Each row was made from one walk, in order. Every step used is in the known rows, and no mark comes twice. Write each row's walk.
Known rows:
teni > feripo > gevo > zabi: [ 11  -9  24  37  21 -16 -30  18 -29  -7 -15 -19  22 -20 -21  13  31   4
  -3 -18  20 -32  -3 -36  18  10 -36  57  15  -2 -43  15   4  -1 -52 -25
 -18  32  21 -12 -27 -11]
feripo > gevo > zabi > veror > rinifo: [  4  -4  43  58  55 -36 -36  10  -2  -5 -38 -63  34  26 -21 -12  39 -18
   2  19  24 -19  28 -62   3  -4 -16  15   9 -31 -29  20  -7  22 -55 -37
 -29  60  -9  -1 -36 -28]
veror > zabi > gevo: [ -2  -8   4   9  19 -23  -5   7 -11  17 -15 -19  14 -11  -6  35  24 -27
  11  -8  12 -17 -44  -4   8  32 -16  37  22 -11 -18   1   1  30 -36 -41
  -1  11  20  30 -51  -7]
teni > feripo: [-10   8  26  16  -7  -8 -10  25 -33  -2   3  30  18  -7   0   0  13  -3
   1 -16  26 -12 -19  18  23  15 -20  53  11  -5 -23  14  -7  -6 -35 -13
  -6   1  18  10 -18   5]
zabi > teni: [ -9   5  11  23  12 -14 -11  25   7   9  12  34   3 -37  -5  24  -4  -7
   4  -3  23 -23 -33  -5   2  -8  -2  16  -2  -3  -9 -30   0   2 -25  -5
   1 -18   0  21 -33 -20]
zabi > gevo: [ -8 -11  19   8  17 -18 -16   0  -1  16 -14  -2  17 -24  -3  26 -18 -16
   7  -1  15 -13 -32   7  13  -8  -8  20   7  -8 -26  -7  11  28 -33 -32
  -3  16   5   6 -44 -11]
veror > rinifo: [-12  14  29  24  12 -20 -16   8 -16  -4 -15  -3  21   3   0 -31   7 -13
   4  -2  29  -9  11  -6  21   7 -12   5  -2 -13 -14  12  -1  17 -17 -16
 -35  -4  -4  29 -23  -8]
veror > zabi > teni > feripo: [-10   9  -4  33   4 -11   0  43 -27  15  17  34   5 -31   3  23  55 -28
  17 -24  28 -28 -42   4   6  40 -30  71  17 -13 -23 -12 -33 -24 -48 -12
  -1 -23  24  41 -27  -4]
gevo > rinifo: [ 22  -3  37   8   3   4 -26   2  -6   1 -14  18   7  22 -23  14 -12   2
   3  -8  14   6 -14  11  14   2  10 -17  20 -13  -2   9  17  14   9 -36
  -1   2  12  31 -30   0]
rinifo > teni > feripo: [ -4  22  15   7 -18  -9   5  36 -17  15  11  34  -4 -14  -1   6  11  10
  -1  -4  22  -5 -21  19  11  11 -19  45   1 -10 -29  16  31 -19 -56 -15
   4  -9   1  16  13  11]
veror > rinifo > teni > feripo > gevo: [ 18  39  14  31   8 -28 -27  35 -31  13  11 -25  20  -1  -3 -16  26   3
   8  -1  31  -1  15  -2   2   8 -32  28  10 -25 -49  28  25   7 -60  -7
 -39  15  -7  18  20  -3]
rinifo > veror > zabi > gevo > feripo: [ 42 -25   4 -12  20 -14 -16  13 -13  27  -1 -26   8 -22 -30  24  48 -19
  -7  21  -6  -8 -83 -16   3  50 -15  53  24  26 -21 -15 -19  37 -33 -68
 -11  13  42  22 -77 -15]
feripo > gevo > rinifo: [ 42  10  34  16  21   3 -47   5  -2   0   0 -25  19  27 -29  23  -4   6
   2  -8  10   5  -4  -5   4   2  12 -26  28 -11 -17  10  20  26   3 -41
  -8  34  23  20 -23 -16]
veror > rinifo > gevo: [-11  34  40  10   5 -33  -4   3 -14   6 -17   1  50  -2  -7 -31  18  18
  -1 -13  42  16  14 -13   6  25  -5   1 -26 -12 -11  15 -11  30  -4   4
 -49  -6 -14  31 -24  -3]
feripo > gevo > rinifo > veror > zabi > teni: [ 48  16   5  19  22   0 -29  35  -1  21  31 -25   0  -2 -62  50  58 -13
  20   7  -1 -17 -59 -29 -29  29  12  11  34 -14 -12 -30 -29  26   1 -52
  -8  10  38  44 -46 -23]
veror > rinifo > gevo > zabi: [-11   6  46  27  18 -29  -1  -7 -13   7 -49 -12  39 -15 -22 -29  35  23
  -1 -15  37   4  19 -56   7  17 -23  11 -30 -11  -8  18  -6  25 -16 -11
 -51 -13 -17  18 -47  -8]
gevo > zabi > teni > rinifo: [ -7 -31  13  20  30 -47 -28  13   2  19 -19  31   8 -31 -18  11  21  -7
  19  31  25 -41 -26 -50  19 -10 -25  13  -3  -7 -17 -33  -6   9 -34 -12
  -7 -14  -3  16 -18 -24]
feripo > gevo > zabi > veror: [  5 -10  41  47  55 -24 -30  17  15 -11 -25 -42  26  15 -30  26  29  -2
  -6  16  10 -25  -4 -55  -6  -4  -9  19  13 -15 -20   3   7  18 -60 -44
   7  64   5  -8 -34 -28]
rinifo > teni: [ -2  20  26   1  -3  -5  13  21  10  10   6  17 -15 -12 -11  12   0  18
  -5  11   7  -8 -25   2   1  -2  -8  -2  -6  -6  -9   9  45   8 -36 -20
   9  -7 -11  22   5  -3]
rinifo > gevo: [-15  27  40   4   5 -15   8  13  -3   3  -3  20  34 -15 -19   2   8  28
 -10 -17  26  12 -17  -8   4  26   7   8 -24   6  -1   9   7  25  -4   0
 -13   1  -2  23 -26  -1]
teni > feripo > gevo: [  9  20  16  17  12 -15 -30  30 -32 -10  18  -9  33  -8  -6  14  20  -6
  -2 -18  27 -20  -7  10  15  16 -19  44  19  -5 -43  11   2   6 -38 -17
 -16  32  19   2  -9  -7]
veror > zabi > teni > rinifo: [ -8   0  -8  15  24 -46 -19  27  -5  13   8  28  15 -10  -7  22  48 -24
  22  27  27 -31 -41 -19  14  38 -20  17  14 -10 -11 -26 -19  11 -22 -11
  -5 -15  11  55  -1  -9]

Write each row's walk:
[ 30  14  23   5 -18   7 -19  24 -20  19   3  29  -1  18 -17  12   2   7
   5  -3  21  18 -20  26   5   4  -9  20  17 -27 -24  18  36 -11 -30 -27
   8 -10  12  31   7  17]  gevo > rinifo > teni > feripo
[-16 -13  43  50  37 -34 -18   8  -2  -3 -47 -22  21  23 -17 -28  32 -22
   6  17  27 -17  21 -51   8  -7 -21  19   2 -35 -16  16 -12   6 -53 -36
 -16  27 -16  13 -42 -22]  gevo > zabi > veror > rinifo
[ 12   5  23  44  30 -26 -22  39  -6   8 -11 -24  11  11 -25  27  40   2
  -5  18  18 -19  -5 -39 -13  -1 -28  61  16 -28 -42  17  25 -13 -99 -33
  11  54   2 -11  -2  -6]  rinifo > teni > feripo > gevo > zabi > veror
[  4  -1   4  -2   8 -16   3  12 -16  24   5 -19   4 -19 -40  33  45 -21
  12   9  -3 -22 -72 -17  -6  35  -9  46  22  -2 -22 -15 -28  39 -28 -58
  -2  13  27  24 -64  -5]  rinifo > veror > zabi > gevo
[ 22   3  16  27  10 -14 -16  31 -21   9  -8 -17   3 -21 -23  26  33  18
  -5  -3  16 -20  -4 -33   3  -2 -40  47  10  -7 -39  18  41  -3 -74 -33
  -6  18   4 -11  -3  -7]  rinifo > teni > feripo > gevo > zabi
[ 44  21  11   8  -1   3 -31  30 -45   8  22 -24  15  26 -55  29  71  -8
  15 -11  11  -7 -43  -8  -9  53  -3  47  46 -14 -29  10 -34   9  -7 -69
 -12  33  60  32 -32  -2]  teni > feripo > gevo > rinifo > veror > zabi
[ 39 -30  -6 -23  23 -51 -34   8 -21  31  -7 -19  21  -2 -35  16  50 -22
   7  54   8 -15 -80 -25  17  60 -17  36  27  22 -33 -18 -25  50 -22 -64
 -17  20  42  27 -40 -10]  teni > rinifo > veror > zabi > gevo > feripo
[ 46  12  -6  38  19  -7 -43  35 -21  20  22  -5  23   3 -18  43  49 -25
  26 -18  25  -6 -29   0  -8  37 -15  43  38 -27 -27  -9 -20  -8 -27 -33
 -11  10  42  44 -32  -6]  veror > zabi > teni > feripo > gevo > rinifo
[ 35 -31   6   3  30 -22 -19   2  -9  23 -20 -25  24 -14   1  24  29 -25
  -5  -1   6  -3 -54  -8  24  42 -24  39  25  19 -26  -1   3  26 -39 -55
 -13  13  28  31 -63  -6]  veror > zabi > gevo > feripo
[ 34   2   7   2  -5  -9 -19  18 -20  42  -6  -5   5  13 -15  38  21 -19
  26  -6  18  13 -42  22   0  32 -20  48  34 -36 -38  17  25   0 -55 -58
   6  -3  30  45 -27  23]  veror > zabi > gevo > rinifo > teni > feripo
[ -7  -2  33  30  21 -19   6  12   8  18 -16  27  20 -54 -29  25  20  25
   3 -14  26  -8 -24 -52  -8   5 -14  24 -31   1  -4 -23  -4   6 -31   1
 -16 -27  -6  15 -53 -15]  rinifo > gevo > zabi > teni
[  0  24  25  16   1 -19   0  13  -1  13  -7  -1  -2   1   0 -24   3   6
   1  14  21  -4   3  -7   0  -2 -17  -1 -13 -21 -15  17  34  14 -36 -12
 -23 -13 -23  31   3  -3]  veror > rinifo > teni
[ 11  10  35  53  45 -35 -24  21  13  12 -26 -61  11  28 -23  -8  41  -2
  -5  35  19 -14  22 -62 -15 -12 -21   6  -2 -35 -26  17  33  18 -75 -37
 -17  46 -22   1  -4 -19]  feripo > gevo > zabi > veror > rinifo > teni
[ 25 -20  11  10  15 -10 -27 -10  -8  29 -25 -21  15  21 -20  36  13 -25
  22 -10   8   5 -35   0   8  31  -5   8  31 -24 -10   1   5  23 -15 -64
  -1   8  32  43 -61   4]  veror > zabi > gevo > rinifo
[ 17  29 -16  23   9 -14 -12  59 -29  14  44  -7  15 -32 -40  40  85 -19
  16   0  14 -39 -62 -20 -25  43 -18  81  26  -6 -33 -28 -50   3 -41 -32
 -13  14  40  28 -36 -21]  rinifo > veror > zabi > teni > feripo > gevo
[  3  -3  33  64  41 -42 -44  24 -32  -3 -33 -47  44  20 -19 -16  52 -25
   3   9  34 -18  27 -53   6   4 -35  54  16 -40 -50  27 -22   4 -72 -34
 -30  62   3 -11 -25 -20]  teni > feripo > gevo > zabi > veror > rinifo
[-10  11   9  24  -1 -14 -17  39 -17  12  21  49  11 -42   3  19   7 -16
  11 -16  34 -22 -34  13  12   5 -18  62   3  -8 -26 -15 -18 -21 -41  -2
  -3 -18  10  16 -23 -12]  zabi > teni > feripo
[ 16  11  21  38  19 -28 -22  19 -28  11 -18 -34  12 -13 -14 -16  44  10
   4   0  27 -16  24 -41   5  -3 -53  41   5 -23 -53  27  29   2 -72 -28
 -37  13  -8  -3  -5  -3]  veror > rinifo > teni > feripo > gevo > zabi
[ 28  -3   4   2  28 -58 -22  21  -3  29  -3  21  47 -18 -11  10  54   6
   2  21  35   7 -47 -28  11  69 -13  21  -8  22  -8 -23 -23  22 -12  -6
 -31 -19  19  58 -14  -9]  veror > zabi > teni > rinifo > gevo > feripo
[-16  12  39  42  30 -28 -21  18   0  -5 -20 -10  29  37  -3 -24  18 -27
   2  18  30  -2  12 -11   6   4  -3  13   3 -32 -20  11 -18  10 -32 -25
 -17  33 -13  23 -23 -14]  zabi > veror > rinifo
[ -7   2  34  51  16 -30 -10  32 -16  12 -34  -4  11  19 -15 -22  43 -13
   3  22  32  -7  11 -34  -1  -1 -35  57   1 -46 -35  28  13 -21 -91 -34
 -13  15 -19   7  -7   1]  gevo > zabi > veror > rinifo > teni > feripo
[  9 -11  29  29  38 -13 -22   6  -6  -3 -22 -32  11 -15 -29  18  25   9
  -4  -8   9 -34  -5 -50  12  -5 -26   9  12   3 -21  11  20  22 -37 -38
 -11  34   7  -9 -39 -22]  feripo > gevo > zabi
[ 29  12   4  12 -10   4 -11  43 -32  24  26  36   2  -1 -47  33  64 -24
  27  -8  16 -10 -65   1 -17  40  -5  59  27 -20 -14 -24 -53 -11 -15 -44
  -1 -23  45  49 -47  -6]  gevo > rinifo > veror > zabi > teni > feripo
[ -3  10   5 -11   9 -39   1  24 -20   6  11  11   6  13 -41   2  72  -8
  19  40  10 -34 -53 -19   6  59  -6  20  17   4 -11 -11 -28  28  -9 -40
  -7  14  27  42  -7  -3]  teni > rinifo > veror > zabi
[ 27   0  41  -5  12 -13  -9   5  -5   4 -16  12  39 -20 -10  -2  10  30
 -27 -11  24  21 -29  -8  16  31   0  13 -13  35  -8  11   6  23  -7 -12
 -25   1  10  24 -36  -5]  rinifo > gevo > feripo
[ -7  14  14   0   2  -3  19  26 -16   1  15   3  -4  -4 -41  13  63  -2
   7   5  -2 -27 -57 -17  -4  50  -5  38  13   8   2  -7 -25  18 -10 -46
   1   5  26  36 -42  -6]  rinifo > veror > zabi
[-11   5  30  44   8 -39 -15  19 -28  24 -27  19  38 -53 -14 -17  45   6
  11 -23  56  -4   8 -47   3  15 -40  63 -27 -23 -28   2 -38  -8 -47  10
 -55 -31  -9  20 -49  -8]  veror > rinifo > gevo > zabi > teni > feripo
[ -5   7  20 -18   1 -34 -14  19 -17  -1  14  25  10   0 -40   3  26   4
   8  51  16 -29 -47 -14  10  19   3   8   4   5 -20 -19 -16  38  -1 -23
  -6  18  15  16   0 -13]  teni > rinifo > veror
[ 20 -10   1  12  37 -50 -38  24  -2  21   9 -12   9 -41 -61  33  49  -1
  12  53  11 -55 -45 -75 -10  -5 -16  21   6   4 -32 -48 -21  38 -29 -30
 -21  20  12  -1 -21 -37]  feripo > gevo > zabi > teni > rinifo > veror
[-11  -1  24  31   7 -22  -4  24 -17  19 -14  42  36 -59 -20  18  33  19
   5 -25  42  -9 -18 -30   1  12 -25  68 -20 -10 -22 -12 -25 -13 -47   6
 -23 -27   4   8 -45  -8]  rinifo > gevo > zabi > teni > feripo
[-15  15  33  -7   9 -49 -15   3  -7   6  -8  26  49  -1 -21  -2  10  27
   6  17  40   7 -12 -11  15  35   1  -8 -22   7 -14   4  -1  32   2   6
 -21   6  -1  31   8  -2]  teni > rinifo > gevo
[  2  -7  37  50  43 -23 -32  31 -16 -12 -20 -27  29  12 -23  17  39 -14
  -3   3  21 -24  -1 -40   3   4 -20  63  21 -26 -42  12 -10  -5 -75 -39
   4  69  17 -14 -29 -14]  teni > feripo > gevo > zabi > veror
[  3  29  16  24 -10 -24  -8  32 -32  16   1  15   8  -1   6 -28  21  -4
   5  -1  33  -4   5  10  10  10 -37  41  -2 -25 -35  26  20  -5 -55 -11
 -28 -17 -10  24  10  11]  veror > rinifo > teni > feripo
[ -9 -21  16  42   8 -16 -13  26 -17  13 -11  36   5 -49 -10  19  32 -11
   8 -18  26 -36 -24 -26  10  -8 -36  72   1 -10 -24 -18 -16 -27 -57 -13
  -6 -24   8   3 -44 -14]  gevo > zabi > teni > feripo
[-10  29  34  35  17 -29  -6  27  12  10 -10 -11   8  35  -1 -20  12 -12
   1  36  23   8   6  -7 -13   0  -4   3  -4 -38 -14  15  24   7 -54 -24
  -7  21 -29  29   6  -6]  zabi > veror > rinifo > teni
